What can hang from each mark
J_970: J_239 J_884
J_772: J_546
J_437: J_239 J_446 J_970
J_189: J_546
J_330: J_546
J_239: J_884
J_884: J_239
J_546: J_189 J_437
J_952: J_546

Every row comes from one small tree of marks. The marks that hang from a mark follow it in brackets, in the order of their numbers. Every link used is in the known rows. Which tree was each row made from?
Known rows
J_952(J_546): -0.154 -0.164 -0.199 0.488 -0.886 0.670 0.957 -0.098 1.722 0.559 -0.132 -0.303 0.622 2.004 0.454 -0.007 -0.280 0.254 -0.228 0.001 -0.436 -0.775
J_330(J_546(J_437(J_239(J_884) J_970))): 4.540 1.280 2.063 5.242 -0.756 0.684 -3.179 -1.176 3.712 -3.662 -1.056 -0.826 2.468 -0.512 -0.072 -0.242 0.102 2.973 -1.580 -1.247 -1.252 -1.809
J_952(J_546(J_437(J_446))): 2.106 -1.530 -0.576 1.662 -0.960 0.587 0.998 0.249 4.552 0.723 -3.204 0.840 1.830 1.058 0.146 -0.306 0.076 4.790 1.397 -0.750 -0.557 -2.112
J_437(J_970): 0.266 1.213 0.394 0.906 -0.073 0.071 -1.529 -0.676 0.450 -0.200 0.090 -0.268 0.129 0.132 -0.144 -0.021 -0.017 0.215 -0.882 -0.187 -0.286 0.027
J_970(J_239 J_884): 1.063 -0.013 -3.413 1.385 0.531 1.556 0.389 -0.157 -0.143 0.494 -0.341 -0.099 -0.201 0.983 0.205 -0.898 -0.897 0.116 0.635 -1.118 0.013 1.363
J_330(J_546(J_189 J_437(J_239 J_970))): 2.921 5.620 2.412 1.950 -1.476 0.791 -2.919 -1.390 3.566 -3.187 0.402 -1.074 2.416 -1.493 0.376 -1.694 0.512 1.638 -2.441 -0.681 -0.371 -3.058
J_772(J_546(J_437(J_239(J_884) J_446))): 4.369 0.335 1.098 5.404 -0.474 -0.742 -0.548 0.241 2.871 -3.855 -4.437 0.000 0.525 0.960 -0.484 1.369 0.150 4.301 1.069 -0.801 0.530 -1.878
J_189(J_546(J_437)): 3.315 -0.494 -0.341 -0.482 0.507 0.775 -1.083 0.015 1.795 0.733 -0.921 -0.246 1.706 -0.441 0.242 -1.749 0.894 2.853 -0.542 -1.487 -0.207 -1.767
J_772(J_546(J_437(J_239(J_884) J_970))): 4.372 1.495 1.289 5.049 -0.612 -0.595 -2.468 -0.799 2.166 -4.657 -2.529 -1.249 0.542 0.843 -0.312 0.585 0.206 3.370 -1.514 -0.879 0.532 -1.895
J_772(J_546(J_437)): 3.146 -1.837 -0.015 0.427 -0.848 -0.805 0.432 0.155 1.789 -3.124 -0.920 -0.003 -0.068 0.247 0.210 -0.092 0.558 2.071 -0.284 -0.837 1.591 -0.915
J_952(J_546(J_189 J_437)): 1.092 2.184 -0.145 0.227 -1.072 0.761 0.305 -0.312 4.129 -0.394 -1.092 -0.439 1.820 0.263 0.401 -1.661 0.354 2.492 -0.619 -0.264 -0.427 -3.444
J_772(J_546(J_437(J_239 J_970))): 3.569 2.308 1.303 2.224 -1.118 -0.655 -1.683 -0.795 1.763 -3.960 -1.354 -0.902 0.290 0.760 0.161 -0.218 0.333 2.923 -2.299 -0.518 1.305 -1.426
J_330(J_546): 1.161 -0.771 1.153 0.532 -1.123 0.472 0.061 -0.159 1.589 -1.575 1.573 -0.088 0.703 0.038 0.503 -0.087 0.193 -0.976 -0.008 -0.566 -0.230 0.225
J_970(J_239(J_884)): 1.167 -1.075 -2.035 3.757 0.692 0.586 -0.493 -0.016 0.694 -1.024 -1.262 0.282 0.088 0.813 -0.486 0.385 -0.985 0.049 -0.065 -0.440 -0.519 0.186
J_884(J_239): -0.393 0.827 -1.510 1.130 0.438 -0.138 0.186 0.750 0.071 -1.521 1.310 0.868 -0.160 0.773 0.515 0.356 0.437 0.239 0.252 0.096 0.870 -2.105
J_546(J_189 J_437(J_239)): 1.557 5.161 0.912 0.673 -0.268 0.209 -1.375 -0.549 1.538 -1.639 -1.180 -0.568 1.447 -1.752 -0.017 -1.502 0.388 2.521 -1.576 0.171 0.026 -3.251
J_772(J_546(J_189 J_437(J_446))): 2.549 1.900 0.730 1.044 -1.073 -0.739 0.426 0.435 3.470 -2.957 -2.545 0.294 0.283 -0.244 -0.075 -0.710 0.829 2.723 0.927 -0.224 1.298 -2.561
J_772(J_546(J_437(J_970))): 3.360 -0.735 0.351 1.473 -1.021 -0.800 -1.018 -0.484 2.379 -3.409 -0.832 -0.360 0.016 0.492 0.234 -0.501 0.524 2.446 -1.284 -0.900 1.382 -1.014
J_546(J_437(J_970)): 2.159 -0.204 -0.197 0.876 -0.149 -0.001 -1.837 -0.707 2.340 -1.129 -0.989 0.106 1.202 -0.758 -0.074 -1.031 0.314 3.220 -1.109 -0.827 -0.300 -1.080
J_330(J_546(J_437(J_239))): 3.615 0.956 1.619 1.541 -1.369 0.620 -0.969 -0.613 2.578 -2.594 0.030 -0.196 2.014 -0.896 0.577 -0.350 0.227 2.443 -1.165 -0.962 -0.089 -1.817

Which tree is each row?
3.635 0.641 -0.007 0.546 0.384 0.868 -2.635 -0.653 2.515 0.589 -0.818 -0.532 1.815 -0.304 0.131 -1.978 0.827 3.377 -1.750 -1.590 -0.396 -1.693
J_189(J_546(J_437(J_970)))
4.543 -1.642 -1.890 4.873 -0.274 -0.214 -1.612 -0.564 3.039 -4.290 -2.086 -0.143 0.187 1.451 -0.270 -0.001 -0.387 2.800 -1.376 -1.448 0.747 -0.589
J_772(J_546(J_437(J_970(J_239(J_884)))))
2.707 3.473 -3.038 1.832 0.132 1.768 -1.747 -0.958 2.774 -0.487 -1.049 -0.543 1.092 -0.797 0.128 -2.750 -0.324 2.486 -0.842 -1.256 -0.149 -1.247
J_546(J_189 J_437(J_970(J_239 J_884)))
2.922 2.811 1.629 2.027 -1.462 0.667 -1.825 -0.648 5.614 -1.961 -1.116 0.403 2.504 -1.508 0.047 -1.443 0.695 3.039 -0.044 -0.747 -0.702 -2.108
J_330(J_546(J_189 J_437(J_446 J_970)))
1.680 2.967 -2.000 1.718 -0.949 1.376 -1.122 -1.038 4.659 -0.674 -1.145 -0.312 1.791 1.071 0.303 -2.324 -0.553 2.551 -2.348 -0.662 -0.467 -2.769
J_952(J_546(J_189 J_437(J_970(J_239))))
0.733 2.478 -1.971 3.507 0.726 0.833 -0.666 0.515 1.583 -0.410 -0.795 0.722 0.119 1.269 0.067 0.207 0.301 2.424 2.138 -0.904 -0.014 -1.169
J_437(J_446 J_970(J_884(J_239)))
3.479 3.186 0.365 1.504 -1.044 1.640 -1.900 -1.114 4.391 -1.782 0.667 -1.110 2.091 -1.283 0.422 -2.478 0.729 2.033 -0.059 -1.539 -0.635 -1.290
J_330(J_546(J_189 J_437(J_970(J_884))))
1.469 0.082 -1.640 5.599 0.667 0.590 -1.638 -0.233 2.110 -0.630 -3.024 0.644 0.466 1.466 -0.868 0.464 -1.124 1.716 0.511 -0.723 -1.281 0.467
J_437(J_446 J_970(J_239(J_884)))
4.283 0.315 -2.060 2.270 0.418 1.468 -1.994 -0.273 3.443 1.003 -2.926 0.651 2.049 0.536 -0.129 -1.856 -0.158 4.609 -0.892 -1.882 -0.622 -1.279
J_189(J_546(J_437(J_446 J_970(J_239))))
4.146 0.400 0.905 4.043 -0.484 -0.645 -0.969 -0.204 1.768 -4.616 -2.597 -0.843 0.214 0.722 -0.205 0.827 0.240 2.984 -0.647 -0.687 0.911 -1.736
J_772(J_546(J_437(J_239(J_884))))
4.440 1.075 -1.183 0.807 0.599 1.871 -2.341 -0.664 2.341 1.462 -1.101 -1.161 1.775 0.081 0.332 -2.534 0.788 3.639 -0.354 -2.355 -0.454 -0.885
J_189(J_546(J_437(J_970(J_884))))
2.469 1.740 1.199 0.156 -1.318 0.509 -0.659 -0.377 3.909 -2.465 0.704 -0.124 1.996 -1.834 0.487 -1.741 0.809 1.214 -0.352 -0.662 -0.176 -2.222
J_330(J_546(J_189 J_437))
1.320 2.348 0.133 1.038 -0.248 0.012 -0.374 0.251 3.411 -0.141 -2.210 0.764 1.507 -1.639 -0.319 -1.166 0.577 3.765 1.032 -0.114 -0.318 -2.611
J_546(J_189 J_437(J_446))
1.446 0.979 -2.851 3.265 0.318 1.644 -0.710 -0.337 1.322 0.902 -2.069 0.321 0.263 1.249 -0.197 -0.720 -0.948 1.795 1.223 -1.279 -0.612 1.373
J_437(J_446 J_970(J_239 J_884))
4.623 1.752 0.722 4.516 0.836 0.951 -2.089 0.089 2.869 0.011 -4.405 -0.211 2.285 0.166 -0.509 -0.264 0.443 5.388 0.620 -1.416 -1.108 -2.697
J_189(J_546(J_437(J_239(J_884) J_446)))
4.331 -0.552 -0.002 2.853 -1.002 1.509 -1.166 -0.498 4.889 -0.691 -1.494 0.281 2.282 -0.193 0.239 -1.188 0.328 4.275 1.838 -2.174 -0.835 -0.175
J_330(J_546(J_437(J_446 J_970(J_884))))
3.134 -0.237 -3.746 2.837 -0.611 2.319 -0.380 -0.902 3.948 0.524 -1.710 -0.449 1.634 2.230 0.542 -1.559 -0.829 3.605 -0.468 -2.136 -0.517 -0.644
J_952(J_546(J_437(J_970(J_239 J_884))))
3.737 2.494 0.522 0.549 0.201 0.966 -1.822 -0.367 1.130 -0.131 -1.370 -0.879 1.934 -0.190 0.331 -1.644 0.655 3.367 -1.825 -1.064 -0.249 -2.402
J_189(J_546(J_437(J_239)))
1.661 3.574 0.439 1.704 -0.191 0.100 -1.892 -0.411 3.882 -0.437 -2.495 0.394 1.758 -1.508 -0.407 -1.444 0.529 4.217 0.148 -0.258 -0.574 -2.473
J_546(J_189 J_437(J_446 J_970))
1.479 3.202 1.503 5.667 0.458 0.248 -2.494 -0.524 1.424 -1.043 -3.394 -0.344 0.861 0.752 -0.806 1.172 -0.413 2.636 0.168 0.052 -1.340 -0.729
J_437(J_239(J_884) J_446 J_970)
2.526 4.828 1.392 1.077 -1.111 -0.615 -0.647 -0.329 1.668 -4.274 -0.978 -1.090 0.191 -0.346 0.169 -0.811 0.667 1.853 -1.685 0.038 1.541 -3.190
J_772(J_546(J_189 J_437(J_239)))
2.834 2.471 -1.841 4.211 0.568 0.723 -2.765 -0.890 3.655 -2.016 -1.763 -0.205 1.427 -0.668 -0.587 -1.721 -0.379 2.580 -1.549 -0.652 -0.714 -2.122
J_546(J_189 J_437(J_970(J_239(J_884))))
2.402 2.652 0.569 2.466 -1.176 0.821 -1.598 -1.139 3.238 -0.664 -1.828 -0.814 2.022 1.135 0.372 -0.791 -0.171 3.803 -2.399 -0.639 -0.786 -2.675
J_952(J_546(J_437(J_239 J_970)))
2.767 6.006 1.783 1.869 -1.159 -0.524 -2.172 -0.947 2.236 -4.445 -0.965 -1.390 0.402 -0.159 0.172 -1.071 0.588 2.157 -2.701 -0.018 1.393 -2.794
J_772(J_546(J_189 J_437(J_239 J_970)))
4.587 -0.906 -2.346 2.631 -0.794 2.160 -1.356 -0.996 3.777 -1.956 0.072 -0.125 1.715 0.139 0.524 -2.020 -0.421 2.296 -0.461 -2.460 -0.359 0.399
J_330(J_546(J_437(J_970(J_239 J_884))))
